Each row was made from one small tree. Brackets hold a mark, then the marks that hang from it, in alphabetical order. Every link used is in the known rows. Write each row's tree.
(in the rows, 128 means zero)
Known rows
{nife {kopa {gebi {zesu {toma noke} zedivad}}}}: [129 129 115 162 132 141  58 111 131 123 115 107 117 117 166 134  91 158
 147 113  65 117  92 104 168 141 140 118 124 200 166 102  12 131 107 186
 152 108]
{noke {nife {kopa {gebi {zesu toma {zedivad togu}}}}}}: [135 146 109 145 126 139  66 144 140 130 133 131 128 122 162 143  75 133
 147 113  72 113  77  91 163 168 125 111 116 176 157  97  39 131 102 177
 136 120]
{buno {noke {nife {kopa {gebi zesu}}}}}: [123 146  95 155 131 142  81 132 145 124 147 125 119 120 136 115 111 136
 123 122  96 106  60 123 152 134 133 139 109 157 157 115  56 115  88 173
 122 115]
{togu {kagu {fosu burote} seta zesu} {zedivad noke}}: [131 157 126 149 108 155  68 141 126 127 115  90  89 144  92 157 106 167
 111 193 192  88 164 165 158 147  85 174 130 153 149 142 179 138  49 155
 125 119]
{kagu {seta burote} {togu {zedivad {noke nife}}}}: [127 164 113 141 107 154  87 148 143 141 135 122 110 132 114 116  93 146
 152 159 189 116 157 162 151 151  96 137 120 153 151 124 148 125  95 118
 122 123]
{toma {kopa {gebi {zesu {zedivad {togu kagu}}}} nife}}: [144 114 116 197 124 116  78 118 121 138 110 123  97 152 186 130  62 150
 159 127 104  99  74 124 184 171 121 125 132 173 172 139  35 109  87 197
 131 125]
{seta kagu}: [130 124 122 149 114 127 101 110 131 134 114 142 122 111 110 112  97 159
 120 141 154 122 142 137 174 108 118 115  93 148 143 146 127 131  97 154
 119 131]
{seta {kagu fosu togu}}: [119 120 130 152 115 150 112 107 139 148 116 142 121 125 115 110  91 174
 132 149 182 126 136 167 190 123  89 115 110 158 145 151 155 132  91 153
 119 133]
{seta burote {kagu fosu {zesu nife}}}: [ 97 120 143 162 118 138  56 106 142 156  64 117 130 116  55  98  91 195
 103 157 174 115 153 174 181 118 104 124  72 142 146 130 149 139  64 197
 111 129]
{togu {kagu fosu seta zesu} zedivad}: [144 152 133 144 112 164  77 125 118 122 120  99  89 141  91 149 117 167
 112 181 193  85 148 161 183 167  81 176 116 156 142 159 170 138  56 148
 112 127]
{gebi kopa {zesu zedivad}}: [160 134 114 152 141 118 106 126 130 144  91 112 132 110 143 154  87 158
 179 115 100 128 107 124 167 137 123 129 116 167 164 104  52 144 115 185
 149 112]
{noke {nife {kopa {gebi zesu}}}}: [128 128 107 152 141 152  53 141 144 122 137 130 117 117 147 121 109 142
 132 101  76  97  78 105 158 148 117 133 101 168 161 115  32 121 110 178
 132 117]
{kopa gebi nife}: [122 109 115 174 127 118  64 126 126 118 129 149 108 135 145 112  95 152
 130 123  92 101  87 115 173 150 122 141  98 152 160 143  42 117  96 179
 122 138]
{kagu fosu}: [115 138 120 139 120 151  86 125 138 129 131 142 114 130 102 115  98 154
 134 163 128 119 135 148 163 124  93 144 101 157 143 133 115 139 106 156
 125 122]
{zedivad {noke nife} togu}: [126 167  90 128  96 107 112 158 138 110 162 150 123 135 143 155  87 109
 150 156 122 151 125  97 134 122 129 114 123 149 144  98 112 135  91 141
 118 127]
{gebi {zesu nife}}: [134 118 122 141 121 131  82 122 138 128  93 122 126 108 113 128 106 152
 162 121 117 115 118 145 161 127 128 125  89 150 146  98  76 147 110 170
 127 126]
{fosu burote kagu {nife {kopa gebi}}}: [104 104 115 137 120 121  60  89 126 134 117 110 111 116 124 117  90 178
 119 138 106 121 121 137 188 135 105 115 113 168 177 119 100 140  80 208
 132 115]
{nife {kopa {gebi zesu}}}: [137 117 109 143 142 158  58 117 126 115 119 115 113 122 143 131 116 166
 138 110  87 106  86 121 175 130 124 134 108 194 168 124  17 128 107 182
 139 103]
{kopa {gebi {zesu {toma noke} {zedivad togu}}} nife}: [138 125 119 195 116 112  85 115 134 136 105 124 120 134 165 135  66 149
 169 120  66 117  81 109 174 168 148 117 130 165 159 114  34 132  80 201
 141 140]
{fosu {kagu seta togu}}: [128 122 134 123 112 153 130 103 132 164 117 131 112 115 120 102 105 164
 150 161 176 120 139 176 194 121  94 105 108 153 144 148 154 140 106 149
 123 129]
{fosu {kagu togu zesu} {nife kopa}}: [124 102 125 129 111  87  89  91 110 106 103  93 123 108 154 138 140 182
 110 120 150 141 115 129 221 144 103 114 117 185 167 117 123 135  90 180
 108 104]
{togu kagu {zedivad noke}}: [148 155  99 150 103 121  78 156 124 101 159 119  94 141 139 169  94 130
 110 164 169 118 152 103 144 137 116 152 135 144 154 132 132 128  76 108
 121 131]
{fosu burote nife}: [112 127 111 124 113 104  69 103 121 108 118 120 119 110 109 121 101 145
 139 147 127 126 150 138 161 147  97 132 110 143 161 108 125 144 106 167
 125 114]
{togu {kagu {seta burote}}}: [126 140 128 130 126 173  69 108 121 152 123 120  88 126  89 105 107 142
 135 169 184 100 148 163 166 141  81 142 100 131 155 158 133 140  92 142
 118 126]
{gebi {kopa nife}}: [127 113 115 160 134  98  78 133 118 140 130 125 115 116 146 122 103 148
 135 112 103 115  90 114 184 132 115 152  85 160 169 120  57 118 101 175
 120 122]
{gebi {kopa nife} {zesu toma {zedivad togu}}}: [159 131 120 169 123  90  96 134 123 160  88  98 135 121 165 160  65 151
 178 109  83 126  78 113 193 159 134 125 116 176 166  90  48 143  89 198
 138 120]
{noke {nife kopa}}: [114 136 111 134 131 136  62 148 137 117 154 134 116 110 144 115 110 125
 117 113  97 106 101  92 155 140 111 136  93 157 155 109  65 119 119 146
 125 115]
{zedivad {noke {nife kopa}} {togu {kagu fosu seta}}}: [113 166 105 130 101 153  86 145 135 134 171 127  90 153 137 154  86 123
 144 169 149 127 114 125 153 136  91 142 128 167 154 124 126 133  63 157
 114 125]
{seta {kagu {fosu burote} {togu zedivad} zesu}}: [124 123 137 151 116 147 105 114 133 136  88 110 129 120  96 129 102 195
 109 158 200 105 152 169 196 141  92 127 119 157 146 141 185 136  67 159
 127 121]
{nife {kopa {gebi {zesu {zedivad noke}}}}}: [135 133 108 150 132 135  63 129 130 108 117 118 115 127 160 149  93 160
 147 117  82 121  96 104 156 127 133 128 127 194 168 113  16 131 109 180
 149 103]
{zesu {nife {kopa gebi}} toma {zedivad {togu kagu}}}: [117 147 128 123  94 107  52 126 115 136 117 134 124 128 171 174  23 130
 152 147 105 135  95  91 183 184 130  85 112 176 154  74  57 150  84 169
 124 136]
{noke {nife {kopa gebi}}}: [116 132 106 145 136 145  51 142 138 118 152 142 115 117 150 117 102 134
 121 111  82 102  84  95 156 149 114 131  96 166 159 116  40 117 112 166
 127 119]
{zesu {nife {kopa gebi}} toma zedivad}: [109 139 133 140 106  96  32 135 127 133 101 135 134 111 169 148  32 146
 144 128  75 127 100  97 169 166 140  91  94 182 150  67  31 141 113 177
 133 128]
{toma {kopa {gebi zesu}} {noke nife}}: [123 125 103 220 135 134  71 113 149 145 130 119 106 126 186  93  94 140
 156 117  58 104  88 130 146 145 143 114 121 180 162 112  24  93 106 201
 137 125]
{nife {kopa gebi}}: [123 123 109 132 134 147  54 120 119 110 139 131 110 123 148 126 110 156
 124 122  93 112  93 108 174 130 121 131 102 190 166 126  29 123 110 167
 133 106]

Which tree is each row?
[138 142 121 160 112  92  98 117 132 165  89 102 142 106 161 163  55 144
 197 123  78 149 100 124 174 152 152  96 111 180 156  54  55 149  88 201
 137 129]	{gebi kopa {zesu nife {toma noke} {zedivad togu}}}
[117 114 111 207 126 123  70  96 137 141 113 115 105 126 177 101  88 154
 165 127  72 114  98 145 157 133 151 108 114 190 160 104  22 101 103 203
 137 123]	{toma {kopa {gebi {zesu nife}}} noke}
[145 135 103 198 128 113  66 141 144 133 108 129 115 137 186 128  67 150
 158 127  78 111  93 126 146 144 132 112 127 181 160 116  26 107 117 197
 139 116]	{toma {kopa {gebi {zesu {zedivad {noke nife}}}}}}
[148 104 115 175 144 113  82 128 127 148 100 100 118 115 142 128 116 162
 157  92  94 105  79 133 186 129 122 156  94 166 173 116  40 126  97 197
 131 117]	{gebi {kopa nife} zesu}
[114 139 121 130 119 169  99 134 138 135 136 127 120 134 107 127  86 162
 142 171 177 109 149 160 171 156  78 140 134 153 153 121 162 139  94 124
 140 119]	{kagu {fosu burote} {togu zedivad}}
[104 108 111 224 124 103  67 104 129 134 138 122  92 136 193  86  87 143
 139 125  68 107  89 119 165 139 143 128 117 182 167 125  22  86  97 193
 131 126]	{toma {kopa gebi nife} noke}
[115 128 131 133 113  87  77 131 117  94  85 121 135 114 177 168  93 163
 143 127 139 138 109 107 174 160 127 101 125 180 156  79  70 135 107 165
 131 107]	{kagu togu {zesu {nife {kopa gebi}} {zedivad noke}}}
[132 161  92 153 106 112  70 176 141  95 167 126 113 130 148 155  93 127
 111 135 116 118 132  84 133 131 133 151 119 166 152 102  93 117  93 122
 125 119]	{togu {zedivad {noke {nife kopa}}}}
[140 108 119 201 136  99  67 121 131 167  97  82 122 107 163 121 109 157
 156  93  65 113  78 131 187 131 142 141  97 180 169  94  34 122  92 205
 134 121]	{gebi {kopa nife} {zesu {toma noke}}}
[115 138 113 175  98 124  76 115 147 139 115 120 119 142  94 121  73 186
 121 158 198 142 168 168 176 134  93 131 124 154 160 136 176 129  61 155
 110 132]	{seta burote {kagu {fosu nife} {togu {zedivad noke}}}}
[140 119 112 148 138 150  44 121 127 126 112 107 119 118 152 131 110 167
 135 109  78 105  81 123 182 133 128 125 103 203 166 115  15 130 109 184
 137 103]	{nife {kopa {gebi {zesu toma}}}}
[ 93 140 130 163 103  94  43 118 133 134 113 126 127 108 179 138  38 137
 150 129  59 136 108  89 158 161 157  88 106 185 151  57  29 133 106 180
 139 133]	{zesu {nife {kopa gebi}} {toma noke} zedivad}
[111 115 132 120 105 127 108  80 128 155 104 112 112 111 108 103  97 172
 155 161 174 125 154 190 194 144  77 107 116 146 160 129 183 149  89 179
 123 124]	{fosu burote {kagu seta togu} nife}
[127 140  96 163 127 124  56 158 149 113 138 127 116 125 159 139 105 141
 134 114  81 117  97 103 133 118 132 132 116 173 160 104  40 121 105 174
 132 114]	{zedivad {noke {nife {kopa {gebi zesu}}}}}
[139 129 122 142 107 106  88 120 101 129 116 106 108 135 155 146 101 136
 123 154 152 114 102 118 204 161 112 121 115 164 155 127 111 131  74 161
 108 118]	{zedivad {togu {kagu {zesu {toma {kopa nife}}}}}}
[141 146 102 136 105 116 109 149 128 100 148 130 120 130 154 152 101 141
 141 148 169 136 145 120 158 139 116 127 137 162 150 114 127 127 109  99
 127 120]	{kagu {togu {zedivad noke}}}
[139 102 115 187 136 130  68 120 134 126 105 131 111 132 141 117 104 164
 149 107  83  94  76 130 176 150 127 145 104 156 163 141  30 124  92 198
 130 133]	{kopa {gebi zesu} nife}
[ 98 131 127 156  98  95  55 120 134 144 117 125 127 100 145 113  78 130
 140 141  91 134 130 126 160 132 149  98  80 162 136  67  83 134 107 157
 117 140]	{zesu nife {toma noke}}
[140 142 105 143 119 130  66 131 126 117 117 113 123 132 167 161  79 156
 153 125  80 132  89 103 168 137 139 112 129 205 165 100  23 138  96 183
 145 106]	{nife {kopa {gebi {zesu toma {zedivad noke togu}}}}}
[143 104 119 193 130 121  50 127 134 139  95 121 117 130 151 117  95 165
 144 106  72  92  71 133 184 153 134 135 100 166 160 129  26 125  92 202
 128 133]	{kopa {gebi {zesu toma}} nife}
[127 123 104 141  93  84  91 117 125 104 146 105 111 127 166 153 103 165
 118 129 148 151 131 116 194 137 113 124 137 186 169 110 128 128  81 150
 114 118]	{fosu {kagu {togu {zedivad noke}}} {nife kopa}}
[ 91 122 123 161 109 110  24 113 130 140 123 117 120 106 164 117  79 145
 132 123  63 124  96 115 172 138 153  99  84 193 152  68  29 124  98 182
 123 130]	{zesu {nife {kopa gebi}} {toma noke}}
[151 136 108 171 120  86 115 140 128 138 104 108 126 131 163 171  73 146
 185 112  94 139  91 105 167 137 135 139 131 166 171  97  50 137  85 195
 141 118]	{gebi {kopa nife} {zesu {zedivad noke togu}}}
[140 143 126 138 119 107  87 130 112 102 105 115 111 121 141 163 106 140
 118 158 161 122 141 104 157 147 110 130 130 137 151 131 119 142  98 146
 127 116]	{togu {kagu {zesu {zedivad noke}}}}
[119 125 142 144 116 126  43 124 121 139  92 109 113 122 117 139 104 160
 106 161 153 103 122 148 189 156  94 133  90 150 142 119 130 145  80 171
 105 130]	{togu {kagu fosu {zesu nife toma}}}
[156 153 104 165 116 123  80 141 145 133 106 136 134 133 157 159  62 145
 173 136  77 129  96 116 150 156 139  99 132 168 149 104  49 144  98 191
 141 130]	{kopa {gebi {zesu toma {zedivad {noke nife} togu}}}}
[136 156  96 120  95 117 112 135 118 111 156 136 104 145 141 170  92 118
 145 175 162 151 137 108 150 120 116 119 136 149 152 122 128 144  78 130
 118 126]	{zedivad noke {togu kagu}}
[154 107 120 183 139 101  60 135 128 167  87  89 128 111 155 129 103 164
 151  92  79 103  72 135 197 136 129 143  87 177 168 103  37 129  97 202
 128 117]	{gebi {kopa nife} {zesu toma}}
[140 147 114 149 113 160  79 139 129 120 157 126  92 147 109 150  89 144
 111 172 173 103 146 129 166 159  88 165 126 143 150 151 149 134  70 122
 119 136]	{togu {kagu fosu} zedivad}
[146 124 124 174 122 140  94 111 126 134 106 131 100 146 142 140  74 152
 174 129 112  99  84 132 180 178 116 138 127 150 163 149  58 135  72 198
 133 141]	{kopa {gebi {zesu {zedivad {togu {kagu seta}}}}} nife}
[115 140 136 148 110 114  68 132 126 117  98 122 109 132 125 160  85 151
 123 169 158 121 138 127 160 153  98 136 118 139 145 118 131 146  80 167
 118 128]	{togu {kagu fosu {zesu nife {zedivad noke}}}}
[115 140 136 125 116 179 109 108 134 152 122 135 106 134 109 102 105 165
 169 169 179 114 136 200 186 146  65 140 110 169 141 145 149 137 109 147
 123 123]	{kagu fosu seta togu}
[135 131 121 175 119 122  67 113 142 138  90 129 130 117 151 137  64 155
 173 130  69 123 103 130 155 155 149  97 114 167 147  92  37 142 102 198
 142 139]	{kopa {gebi {zesu nife {toma noke} zedivad}}}
[114 148 105 163 123 139 102 114 144 120 152 126 116 119 162 130  90 121
 162 121  70 130 101  88 142 152 142 116 135 167 159  96  47 126  93 174
 147 125]	{toma {noke {nife {kopa {gebi {zesu {zedivad togu}}}}}}}
[118 103 112 234 131 115  70 100 135 139 119 109  95 134 190  90  96 154
 154 113  62 101  82 132 167 139 148 132 121 186 170 124  11  89  94 207
 137 122]	{toma {kopa {gebi zesu} nife} noke}
[126 162  94 143 119 136 109 130 142 119 150 131 124 128 141 136  84 126
 142 135 100 122  63 107 151 151 135 127 129 155 156 107  65 125  80 171
 127 118]	{buno {noke {nife {kopa {gebi {zesu {zedivad togu}}}}}}}
[111 151  94 146 125 134  79 133 140 118 163 137 117 122 139 111 103 128
 111 133 101 110  67 114 150 136 130 137 105 155 155 117  63 111  91 162
 116 118]	{buno {noke {nife {kopa gebi}}}}
[110 116 142 157 111 121  81 109 135 136  78 127 128 114  91 120 101 187
 109 150 159 116 136 162 189 121 110 124  79 155 135 130 145 137  72 192
 108 133]	{seta {kagu fosu {zesu nife}}}
[120 134 111 203 120 110  44 127 140 155 131 120 117 119 192  96  75 135
 133 132  58 111  96 123 161 149 143  97 105 187 150  98  41 102 114 183
 127 128]	{zesu {toma {kopa gebi} {noke nife}}}
